Each row was made from one walk, in order. Every step used is in the known rows, and no mark comes twice. Write each row's walk.
Known rows
zete > busuz > detub > fama: [.17 -.06 .18 .08 -.17 .40 -.04 .27 .08 .03 -.06 -.04 .22 .01 .02 .24 -.08 .19 -.40 .54 .32 .31 -.16 -.11 -.14 -.34 -.25 -.09 -.01 .05 .03 -.26 .00 -.33 -.01 .23 -.06 .29 -.08]
detub > fama > zete > momag: [.20 .17 -.04 -.21 -.42 .12 .17 .07 .01 .23 -.15 -.03 .20 .11 .17 .10 -.05 -.13 -.19 .02 -.02 .57 -.20 .06 -.33 -.05 -.25 -.03 .25 .21 .04 .05 -.02 -.40 -.04 -.12 -.21 .40 -.22]
pelid > zete > nusus: [.27 .19 .16 .23 -.40 .37 .03 -.09 -.16 -.10 -.18 .13 .07 .09 .24 .14 -.14 .00 -.25 .19 .09 .58 .17 .19 -.23 -.20 -.35 -.14 .09 .09 -.16 .08 .16 -.16 -.30 -.11 -.14 .37 -.28]
nusus > zete > busuz > detub: [.20 .10 .25 .22 -.10 .51 -.13 .21 .14 -.12 -.14 .08 .29 .08 -.11 .44 -.22 .23 -.60 .62 .32 .24 .12 .01 -.24 -.10 -.22 .06 .01 .02 -.14 -.33 .13 -.25 -.08 -.26 -.19 .24 -.10]
momag > fifovon > nusus > zete > busuz > detub > fama: [.24 .17 .15 .13 .00 .46 -.21 .39 -.03 -.23 .18 .06 .08 .04 .10 .40 -.19 .09 -.58 .31 .28 .62 .20 -.03 -.26 -.22 -.34 -.26 -.01 .10 -.20 -.31 .39 .11 -.05 .00 -.40 .38 -.57]
fifovon > novemi: [.08 -.05 -.04 -.01 -.29 .41 .05 .28 -.13 -.14 -.20 .42 .40 -.14 -.08 .06 -.22 -.13 -.04 -.06 .13 -.09 -.02 .06 .06 .01 -.16 .13 .01 -.13 .23 .07 .08 .08 -.36 .02 .04 .12 -.09]
fama > zete > pelid: [.33 .14 -.18 .11 -.24 .32 .01 .12 -.01 -.07 -.05 -.06 .36 .07 .09 .22 -.19 -.04 -.19 .29 .05 .30 -.01 .25 -.29 .04 -.09 .02 .27 .20 -.01 -.05 .20 -.28 -.14 -.01 -.22 .33 -.12]
busuz > detub > fama > zete > pelid > fifovon: [.22 -.22 -.22 .20 -.21 .21 -.20 -.07 .08 .08 .22 -.05 .13 -.16 .10 .23 .00 .36 -.18 .48 .36 .58 -.28 .23 -.56 -.26 -.17 -.43 .53 .18 -.02 -.16 .38 -.57 .13 .23 -.16 .53 -.20]
nusus > zete > pelid > fifovon > novemi: [.53 -.09 -.11 .19 -.24 .50 -.08 .08 -.04 -.02 .02 .54 .34 -.31 -.03 .32 -.01 .20 -.13 .13 .22 .36 .00 .06 -.05 -.05 -.08 -.14 .62 -.06 .29 -.12 .21 -.21 -.26 -.08 -.14 .13 -.38]
novemi > zete > busuz > detub: [.08 .13 .12 .12 -.15 .55 .05 .45 -.01 -.25 -.28 -.11 .48 .13 -.03 .31 -.02 .11 -.21 .79 .39 -.07 .10 -.10 -.13 -.24 -.43 .12 -.17 -.09 .12 -.54 .34 -.25 .03 -.05 .02 .13 .14]
novemi > zete > nusus: [.18 .31 -.02 .07 -.32 .40 .02 .32 -.16 -.11 -.26 -.11 .26 .15 .16 .20 .02 -.01 -.04 .33 .17 .18 .28 -.14 -.06 -.22 -.42 .15 -.06 .18 .09 -.16 .21 -.16 -.28 .08 -.14 .15 -.01]
momag > zete: [.08 .37 -.07 .25 -.20 .27 .09 .15 .03 -.11 .02 -.04 .06 .11 .13 .19 -.33 -.09 .00 -.05 -.04 .15 .16 .28 .05 .10 -.11 .06 -.04 .00 .00 -.01 .27 -.09 -.13 .00 .06 .41 -.13]
novemi > fifovon > nusus > zete: [.28 .05 .08 .34 .15 .30 -.06 .22 -.23 -.14 -.15 .21 .21 -.17 .27 .20 .06 -.05 -.21 -.05 -.10 .12 .45 .13 -.05 .05 -.25 .13 .07 -.07 -.24 .03 .10 .25 -.31 -.19 -.12 .06 -.35]
pizu > detub > fama: [.15 .10 -.12 .06 -.18 .16 .20 .13 -.08 .08 .11 .10 .12 -.05 .22 .07 -.15 .16 -.21 .17 -.08 .06 -.14 .02 .05 -.22 .12 .15 .06 .12 .15 .10 .08 -.26 -.31 .33 -.11 .37 -.15]
fama > detub > busuz: [.20 .15 -.07 .19 -.02 .33 .19 .18 -.01 .07 .19 .21 .47 .01 .09 .28 -.08 .25 -.28 .06 .14 .00 -.18 .32 -.28 -.04 -.05 .04 -.15 -.03 -.18 .08 -.07 -.05 -.32 .09 .12 .31 -.01]
pizu > detub > fama > zete > momag > fifovon > novemi: [-.02 .29 -.07 -.24 -.39 .34 .27 .41 -.28 .07 .08 .26 .19 .10 .00 .06 -.22 -.25 -.25 .23 -.03 .34 -.27 .11 -.37 .11 -.01 .05 .39 .11 .40 .01 .51 -.27 .08 -.07 -.55 .53 -.39]
novemi > fifovon > nusus > zete > busuz > detub > fama: [.33 -.08 .33 .29 .19 .54 -.27 .35 -.06 -.05 -.08 .09 .23 -.08 .20 .29 .05 .16 -.52 .42 .24 .41 .35 -.21 -.37 -.26 -.39 -.16 .17 -.02 -.17 -.25 .09 -.02 .00 .02 -.26 .15 -.41]
fama > zete > momag: [.06 .19 -.09 -.05 -.33 .19 .23 .02 .04 .08 -.21 .00 .25 .17 .16 .13 -.04 -.25 -.10 .15 -.03 .27 -.09 .24 -.36 .21 -.24 .21 .07 .23 -.05 .00 .14 -.31 .03 -.43 -.20 .31 -.02]
novemi > zete: [.21 .18 -.19 .04 -.22 .26 .18 .27 -.08 -.10 -.26 -.03 .25 .05 .07 .10 -.02 .04 .07 .16 .08 -.03 .20 .02 .10 -.10 -.32 .23 -.09 -.11 .09 -.23 .18 -.18 -.30 .01 .19 .13 .09]
novemi > fifovon: [.10 -.11 -.02 .33 .13 .19 .19 .25 -.26 -.06 -.15 .14 .20 -.21 .12 -.02 .08 -.11 .06 .21 -.01 -.13 .07 .18 .12 .00 -.22 .31 -.06 -.12 -.04 -.10 -.08 -.17 -.23 -.02 .17 .02 -.07]
novemi > fifovon > nusus > zete > busuz: [.43 .10 .16 .32 .20 .54 -.02 .33 -.24 -.09 -.16 .23 .35 -.09 .29 .31 .05 -.07 -.36 .24 .02 .19 .52 -.07 -.01 -.08 -.31 .18 .04 -.03 -.09 -.26 .16 .13 -.16 -.27 -.22 -.02 -.47]
fifovon > nusus > zete > pelid: [.55 .05 .01 .17 -.13 .45 -.23 .17 -.02 -.22 -.03 .11 .30 -.01 .19 .41 -.16 .05 -.37 .02 -.01 .35 .31 .00 -.17 .04 -.10 -.10 .13 .17 -.14 .19 .14 .16 -.45 -.05 -.34 .17 -.39]
detub > busuz: [.38 .11 .02 .26 .03 .29 .24 .29 .04 .12 .01 .32 .31 .02 .10 .15 -.11 .04 -.19 .00 .14 .15 -.21 .01 .10 .00 -.16 .05 -.18 -.15 -.11 .02 -.06 -.13 -.39 .04 .15 .24 -.05]
detub > fama: [.27 -.02 -.05 .02 -.23 .17 .10 .12 -.01 .10 -.05 .05 .07 -.10 .15 .01 -.10 .11 -.05 -.09 .03 .32 -.09 .01 .08 -.19 -.19 -.06 .06 .07 .02 .03 -.18 -.18 -.35 .30 .07 .26 -.14]
zete > pelid: [.34 -.01 -.08 .15 -.13 .34 .10 .20 -.08 -.18 .00 -.01 .30 .02 .05 .22 -.11 .01 -.12 .22 .06 .11 -.11 .12 .03 .01 .00 .03 .03 .16 .02 -.01 -.01 -.16 -.38 .14 -.04 .17 -.08]
busuz > detub: [-.05 -.13 .02 .28 -.12 .25 -.06 .08 .06 -.19 -.10 -.07 .22 .00 -.09 .10 -.19 .09 -.19 .34 .23 -.03 -.17 .24 -.21 .05 -.13 .08 -.15 -.06 -.20 -.02 .10 -.10 -.12 .02 .05 .25 .20]

Write each row's walk
[.56 -.03 .07 .39 .14 .47 -.12 .29 -.19 -.20 -.06 .10 .35 -.12 .23 .27 .04 -.06 -.28 .17 -.10 .26 .33 .02 -.15 .05 -.19 .01 .21 .04 -.13 .00 .03 .12 -.35 .01 -.25 .06 -.45]
novemi > fifovon > nusus > zete > pelid
[.34 -.07 -.16 .29 -.03 .28 -.13 -.16 -.01 -.03 .16 .30 .02 -.25 .36 .36 .02 .12 -.13 -.16 .12 .35 .37 .24 -.02 .05 -.21 -.11 .11 .06 -.20 .01 .40 .16 -.34 -.27 -.10 .15 -.35]
pelid > fifovon > nusus > zete
[.11 .29 -.10 -.20 -.37 .19 .25 .06 -.02 .21 .01 -.02 .17 .17 .24 .16 -.08 -.05 -.34 .32 -.12 .29 -.19 .07 -.37 .01 .00 .14 .30 .26 .13 .10 .25 -.43 -.03 -.11 -.41 .41 -.16]
pizu > detub > fama > zete > momag
[.10 .27 .22 .21 -.23 .47 -.08 .29 .12 .00 .07 -.16 .12 .19 .02 .35 -.34 .15 -.36 .40 .26 .48 .05 -.08 -.24 -.24 -.18 -.17 .09 .07 .13 -.31 .29 -.38 .13 .20 -.10 .48 -.20]
momag > zete > busuz > detub > fama
[.06 .15 .08 .12 -.38 .33 -.27 .09 .07 .10 -.10 -.18 .15 .14 .11 .13 -.16 .11 -.37 .44 .28 .60 -.09 .02 -.70 -.27 -.33 -.27 .18 .30 -.14 .06 .18 -.37 .03 .24 -.42 .58 -.06]
busuz > detub > fama > zete > nusus
[.29 .27 .01 .16 .08 .46 .00 .41 -.12 -.31 .14 .21 .11 .03 .20 .44 -.17 -.12 -.50 .10 .08 .42 .43 .14 .06 -.03 -.21 .00 -.12 .10 -.16 -.27 .44 .25 -.20 -.32 -.36 .21 -.59]
momag > fifovon > nusus > zete > busuz
[.34 .21 .00 -.02 -.25 .38 .11 .20 .00 .23 -.13 .02 .28 .06 .28 .18 -.17 .04 -.37 .25 .16 .54 .07 -.04 -.16 -.36 -.26 -.01 .30 .17 .09 -.27 .14 -.40 .03 -.02 -.21 .35 -.30]
detub > fama > zete > busuz
[.05 -.01 -.08 .10 -.24 .16 -.15 .09 .12 .05 -.15 -.11 .18 .00 .07 .04 -.18 .17 -.27 .27 .19 .37 -.18 .18 -.52 -.19 -.26 -.13 .18 -.01 -.16 -.05 .19 -.28 .01 .22 -.19 .54 -.04]
busuz > detub > fama > zete
[.06 -.11 .07 .15 -.21 .67 .03 .40 -.13 -.14 -.13 .30 .49 -.15 -.09 .38 .14 .13 -.06 .71 .60 -.08 .08 -.03 -.11 -.28 -.41 -.09 .22 -.25 .42 -.63 .59 -.27 .15 -.09 .07 .07 -.01]
pelid > fifovon > novemi > zete > busuz > detub
[.20 .09 .11 -.02 -.43 .26 .28 -.09 -.01 -.10 -.21 .12 .09 .10 .13 .08 .05 -.18 -.08 .06 -.09 .45 -.01 .22 -.20 .13 -.25 -.02 .09 .02 -.05 -.01 -.04 -.17 -.22 -.43 -.03 .31 -.18]
pelid > zete > momag
[.43 .23 -.14 .21 .01 .41 -.11 .32 -.15 -.42 .23 .14 .11 -.01 .14 .39 -.19 -.05 -.29 .01 -.04 .46 .28 .17 -.11 .13 -.07 -.20 .01 .13 -.18 -.05 .38 .24 -.37 -.10 -.39 .30 -.58]
momag > fifovon > nusus > zete > pelid
[.43 -.06 -.29 .19 -.11 .42 -.03 .23 -.16 -.16 .17 .01 .31 -.07 .37 .35 .19 .13 .21 .12 .17 .12 .32 .08 -.02 -.15 -.29 -.19 .17 .13 .17 -.22 .57 .01 -.24 .07 -.01 .14 -.23]
novemi > zete > pelid > fifovon > nusus
[.38 .03 .25 .11 -.05 .53 -.29 .26 .14 -.07 -.05 .03 .30 .05 .16 .42 -.16 .22 -.69 .28 .28 .50 .34 -.18 -.35 -.23 -.26 -.27 .08 .07 -.15 -.14 .19 .06 -.15 -.02 -.37 .32 -.41]
fifovon > nusus > zete > busuz > detub > fama
[.36 .08 -.19 .40 -.11 .43 -.14 .05 -.12 -.14 .54 -.02 .06 .05 .31 .44 -.13 -.02 .13 .03 .06 .43 .27 .33 -.11 .12 -.05 -.32 .20 .20 .07 -.02 .65 .02 -.09 .04 -.11 .35 -.45]
momag > zete > pelid > fifovon > nusus
[.35 .19 -.18 .01 -.19 .53 .13 .76 -.29 -.38 -.04 .21 .45 -.01 -.20 .19 -.08 -.18 .09 .23 .19 .03 .07 -.02 .10 -.05 -.30 -.04 .13 -.14 .49 -.38 .47 -.06 -.23 .21 -.11 .19 -.23]
momag > fifovon > novemi > zete > pelid
[.27 .00 -.09 .10 -.23 .25 -.26 .19 .11 .02 -.02 -.20 .31 .03 -.04 .15 -.19 .23 -.34 .45 .23 .51 -.32 .08 -.63 -.17 -.12 -.31 .36 .20 -.05 -.04 .19 -.39 -.01 .33 -.28 .53 -.10]
busuz > detub > fama > zete > pelid
[-.07 .10 .06 -.17 -.37 .35 .00 .41 -.13 -.08 -.05 .09 .20 .04 -.22 .04 -.17 -.23 -.18 .19 .24 .44 -.36 .17 -.64 .06 -.30 -.20 .30 -.01 .22 -.14 .40 -.21 .20 -.06 -.37 .53 -.26]
busuz > detub > fama > zete > momag > fifovon > novemi
[.05 .29 -.13 -.13 -.24 .25 .36 .44 -.21 -.25 -.07 -.09 .05 .19 .04 .19 .11 -.29 .12 .21 -.03 .15 .03 .11 .04 .14 -.37 .19 -.20 .01 .17 -.33 .31 -.19 -.09 -.22 -.03 .09 -.08]
novemi > zete > momag > fifovon
[.08 .32 -.03 .01 -.37 .53 .06 .63 -.41 -.32 -.18 .17 .33 .05 -.05 .13 -.11 -.25 .02 .23 .26 .15 .19 -.10 .01 -.17 -.40 .02 .00 -.01 .36 -.25 .58 -.04 -.19 .08 -.19 .20 -.27]
momag > fifovon > novemi > zete > nusus
[.39 -.27 -.22 .24 -.03 .32 -.11 .00 -.20 -.15 .31 .10 .22 -.13 .35 .33 .08 -.01 .03 .03 .09 .26 .08 .27 -.05 .00 -.06 -.19 .12 .16 -.02 .06 .39 .03 -.29 .10 -.04 .13 -.34]
zete > pelid > fifovon > nusus
[.31 -.05 -.33 .24 -.14 .29 .02 -.06 -.03 .04 .19 .06 .25 -.16 .21 .24 -.04 .14 -.02 .35 .13 .39 -.07 .34 -.21 -.05 -.14 -.10 .46 .17 .04 -.15 .42 -.43 .02 -.04 -.13 .31 -.22]
fama > zete > pelid > fifovon
[.01 .17 .07 .20 -.18 .44 -.07 .16 .12 -.10 -.14 -.04 .41 .11 .02 .31 -.20 .03 -.44 .74 .36 .12 -.02 .17 -.46 -.09 -.23 .07 .03 .04 -.11 -.40 .42 -.34 .16 -.23 -.20 .37 -.01]
fama > zete > busuz > detub
[.26 .22 .00 .02 -.42 .26 -.08 .03 -.07 .20 -.11 -.04 .21 .10 .30 .14 -.17 .05 -.27 .13 .06 .64 .04 -.06 -.34 -.28 -.27 -.16 .31 .36 -.04 .12 .17 -.37 -.15 .18 -.39 .44 -.24]
detub > fama > zete > nusus
[.27 .17 .15 -.05 -.26 .35 -.04 .05 .01 -.04 -.15 .13 .21 .15 .23 .32 -.02 -.16 -.26 -.18 -.10 .40 .26 .04 -.23 .29 -.25 .04 -.01 .17 -.17 .18 .05 .20 -.34 -.46 -.32 .14 -.33]
fifovon > nusus > zete > momag
[.02 .05 -.03 -.13 -.31 .37 .28 .45 -.34 -.22 -.02 .32 .23 .05 -.14 .06 -.12 -.43 .06 -.01 -.01 .18 -.24 .14 .00 .26 -.19 .11 -.05 -.05 .26 -.07 .17 .01 -.11 -.22 -.15 .18 -.26]
zete > momag > fifovon > novemi
[.10 .28 -.03 .16 -.35 .32 -.05 .03 -.08 .03 -.17 .02 .27 .14 .22 .14 -.20 -.07 -.24 .27 .09 .43 .16 .20 -.35 -.06 -.24 .07 .10 .31 -.14 .11 .33 -.26 -.16 -.07 -.32 .38 -.11]
fama > zete > nusus
[.14 .17 .05 -.20 -.50 .50 .25 .48 -.19 -.12 -.42 .23 .54 .15 -.09 .11 .07 -.29 .10 .11 .09 -.08 .07 -.14 -.05 .04 -.37 .22 .08 -.12 .47 -.15 .11 -.10 -.20 -.18 -.01 .06 -.05]
fifovon > novemi > zete > momag
[.39 .07 -.08 .03 -.37 .59 .09 .57 -.19 -.24 -.33 .20 .62 -.01 -.11 .17 -.12 -.06 .10 .24 .25 -.03 .14 -.19 .01 -.15 -.21 .03 .22 -.11 .51 -.25 .23 -.09 -.34 .19 -.04 .12 -.08]
fifovon > novemi > zete > pelid
[-.02 .16 .14 .05 -.15 .65 .03 .75 -.23 -.42 -.12 .16 .43 .04 -.27 .26 -.12 -.10 -.15 .67 .49 -.08 .05 -.04 -.05 -.13 -.49 .01 -.07 -.25 .40 -.65 .67 -.04 .11 -.07 -.03 .22 -.11]
momag > fifovon > novemi > zete > busuz > detub
[.11 .23 .00 .05 -.34 .22 .34 .07 -.15 -.27 -.02 .10 -.12 .07 .10 .05 -.02 -.32 -.06 .07 -.08 .54 -.06 .35 -.10 .14 -.25 -.04 .00 -.02 -.11 -.19 .22 -.10 -.07 -.44 -.10 .31 -.34]
pelid > zete > momag > fifovon
[.21 .25 -.14 .17 .01 .27 -.06 .22 -.11 -.32 .10 .19 -.03 -.05 .17 .28 -.18 -.09 -.24 -.18 -.03 .38 .40 .31 .03 .17 -.19 .00 -.09 .04 -.25 .02 .39 .35 -.32 -.23 -.25 .29 -.46]
momag > fifovon > nusus > zete
[.50 .14 -.05 .19 -.22 .37 -.07 .10 .12 -.10 -.05 .10 .30 -.01 .01 .34 -.16 .18 -.33 .22 .03 .39 .08 .02 -.06 .00 -.08 .00 .27 .13 -.07 -.02 -.08 -.21 -.37 -.06 -.18 .21 -.24]
nusus > zete > pelid
[.06 .47 .15 .26 -.34 .38 -.03 .15 -.08 -.08 .02 -.09 .00 .33 .21 .29 -.33 -.04 -.11 .13 .03 .40 .24 .07 -.15 .04 -.09 .00 .01 .25 .02 .06 .33 -.16 -.16 .01 -.23 .39 -.19]
momag > zete > nusus
[.15 .24 .03 -.11 -.32 .40 .20 .39 -.15 -.16 -.11 .38 .14 .02 -.18 .20 -.10 -.27 -.19 -.04 .08 .39 -.06 .10 -.04 .27 -.23 .13 .15 -.03 .16 -.09 .14 -.02 -.21 -.42 -.29 .18 -.39]
nusus > zete > momag > fifovon > novemi
[-.03 .24 -.11 -.19 -.39 .33 .18 .40 -.25 -.11 -.10 .27 .27 .04 -.11 .09 -.15 -.50 -.04 .03 .04 .28 -.13 .30 -.30 .31 -.23 .10 .18 -.03 .25 -.10 .50 -.11 .13 -.38 -.29 .34 -.28]
fama > zete > momag > fifovon > novemi
[.00 .08 -.04 -.06 -.10 .25 .17 .26 -.25 -.27 .20 .02 .03 .12 .23 .16 -.01 -.48 .05 -.17 -.12 .21 .01 .29 -.05 .32 -.19 .04 -.36 .23 -.14 .03 .34 .27 -.21 -.31 -.21 .16 -.34]
zete > momag > fifovon > nusus
